Each row comes from the steps of one walk. Every step used is in the known rows, and no mark comes twice. Write the walk behind each row, first mark first.
Known rows
n > m > g: -95,-288,-84,-40,-44,152,-107,-102,-22,252,101,-90,19,151,-75,-26,132,6
b > g > t > w: -246,-31,-30,170,-111,25,380,322,73,-45,-56,-282,76,158,-125,113,-206,-303
n > m > w: 56,-181,87,-97,249,28,15,-5,126,293,84,-60,100,-37,-268,-119,179,182
n > m > w > b > g > t > r: 65,-159,-92,-64,-14,-162,-318,295,-62,85,12,-116,-8,19,237,-260,157,265
w > b > g > t > n > m: 183,-42,-67,23,-43,105,-487,62,-49,29,77,-23,-118,231,84,-35,154,9
w > b > g > t > r > m: 139,161,-76,-133,-130,-100,-132,-22,-82,-56,12,178,-180,-14,163,-229,-17,46
r > t > n: -41,102,-115,-52,201,63,-29,-356,191,-300,349,173,188,-96,-161,310,79,-493
t > g: 56,62,52,129,-17,114,340,52,355,31,-2,-79,33,-152,-151,117,-7,-370
b > g > t > r: -108,-139,-221,-38,-302,289,93,184,204,-153,218,-68,34,104,-34,-51,86,-554
n > m > w > b: 138,104,209,-55,204,-97,-144,-45,-20,239,-87,-106,-70,-267,-163,-206,227,466
r > t: -268,121,-43,-104,149,3,284,-376,218,-187,206,-50,63,-97,-342,15,-73,-355
w > b > g: 51,265,308,241,-116,188,104,-73,227,4,-205,-170,-156,-187,-222,-253,69,-112
b > g > t > n > m > w: 87,-503,-68,34,194,112,-294,160,72,133,99,57,202,473,133,9,19,14
g > t > n: -17,-97,-186,-120,-120,485,-13,-85,72,-191,264,138,-18,84,-151,320,122,-462
g > t: -240,-79,-103,-169,-162,401,294,-108,99,-74,120,-93,-144,87,-327,6,-47,-330
r > m > w > b > g > t > n: 247,-93,210,92,252,-78,-219,-97,-136,-13,-221,346,-21,204,306,-78,-173,377
r > t > g > b: -57,281,-119,4,-110,-308,257,-126,154,-133,62,58,168,9,77,203,-252,-267
w > b > g > t > r > m > n: 112,-165,-1,-72,-178,-207,-215,-322,37,-81,-185,227,-97,-28,361,-247,-172,129
r > m: 140,127,87,-173,139,73,203,-307,100,139,72,239,-64,-81,-327,-87,9,-37
n > m: 64,-8,-50,-177,52,139,-37,-76,157,238,228,-88,-33,-52,-414,-84,260,-117

Which walk is each row?
209,106,-230,-164,-419,-74,-154,-88,-283,91,141,472,128,-32,299,165,111,8
t > r > m > g > b
-39,-43,34,86,-139,52,-19,225,32,-145,-114,-78,-25,-114,209,-179,53,33
m > w > b > g > t > r
-153,-93,262,175,-10,122,163,35,65,-33,-327,-170,-120,97,28,-282,-192,204
m > w > b > g > t
68,-11,-235,-192,317,-131,-321,-285,99,-85,464,135,205,54,-145,234,186,-249
r > t > n > m
346,167,232,77,154,-289,-118,20,15,80,-163,247,59,-289,196,-277,106,321
t > r > m > w > b > g
-244,-12,-163,-3,-119,-248,-122,228,-461,97,-111,-280,-112,36,200,197,-49,374
n > m > g > t > w > b
49,219,330,90,86,106,164,-108,68,19,-207,-59,-83,-414,-192,-124,113,239
m > w > b
159,-36,129,149,469,-421,-458,-135,47,-22,-1,49,221,62,206,-63,34,273
r > t > n > m > w > b > g
-239,-172,-157,-49,12,-192,259,25,-382,65,-89,82,46,222,183,252,-349,171
r > m > g > t > w
86,-326,-196,-42,5,232,-338,93,96,77,251,26,65,462,-21,55,92,-275
b > g > t > n > m
131,101,-48,-274,73,-186,-59,-46,-253,-38,-10,283,-109,-253,191,-92,36,385
g > t > r > m > w > b
141,-45,220,-94,342,-48,235,-237,53,189,-80,268,73,-75,-190,-133,-63,254
r > m > w
-175,368,-8,3,-143,-49,256,180,-195,-122,-90,-244,-170,-310,-135,226,-34,35
g > t > w > b
-34,136,-108,3,-349,166,-67,151,54,-190,46,-120,-154,-131,67,-135,131,-262
w > b > g > t > r
-49,-206,135,38,107,-81,-129,107,-35,185,-206,-210,-109,240,52,-366,-96,437
n > m > w > b > g > t
-153,113,-26,5,-33,-317,105,-5,-533,5,-256,37,-128,-6,279,174,-300,451
r > m > g > t > w > b
40,427,260,357,-55,-159,198,254,70,-1,-242,-291,2,-339,-141,49,47,-45
t > w > b > g
-419,-199,-182,86,-199,77,332,190,-220,-76,-53,-207,67,122,91,351,-217,-142
m > g > t > w
173,275,-7,80,-330,38,246,112,170,81,-36,59,71,-77,-7,204,-27,-265
t > g > b
18,-73,270,36,212,-157,90,-137,-99,100,-365,123,-131,209,130,-386,-328,517
r > m > w > b > g > t
379,-39,237,227,239,-75,-467,97,62,167,-87,49,119,-35,118,-69,260,280
t > n > m > w > b > g
-313,-310,-303,-47,-82,-119,30,255,-315,147,70,-243,73,266,110,266,-108,98
n > m > g > t > w
-198,556,58,73,179,-462,238,-79,-72,-241,-18,-208,33,-480,-154,226,-71,9
r > t > w > b
75,-106,185,232,34,191,-143,67,20,-132,-191,44,11,105,204,18,-37,67
m > w > b > g > t > n
-6,-212,-83,98,-125,441,-52,18,187,-151,131,63,59,320,-29,137,-7,-510
b > g > t > n
-123,-21,-315,-264,-301,333,107,77,82,-193,355,8,-44,-132,-139,122,204,-496
g > t > r
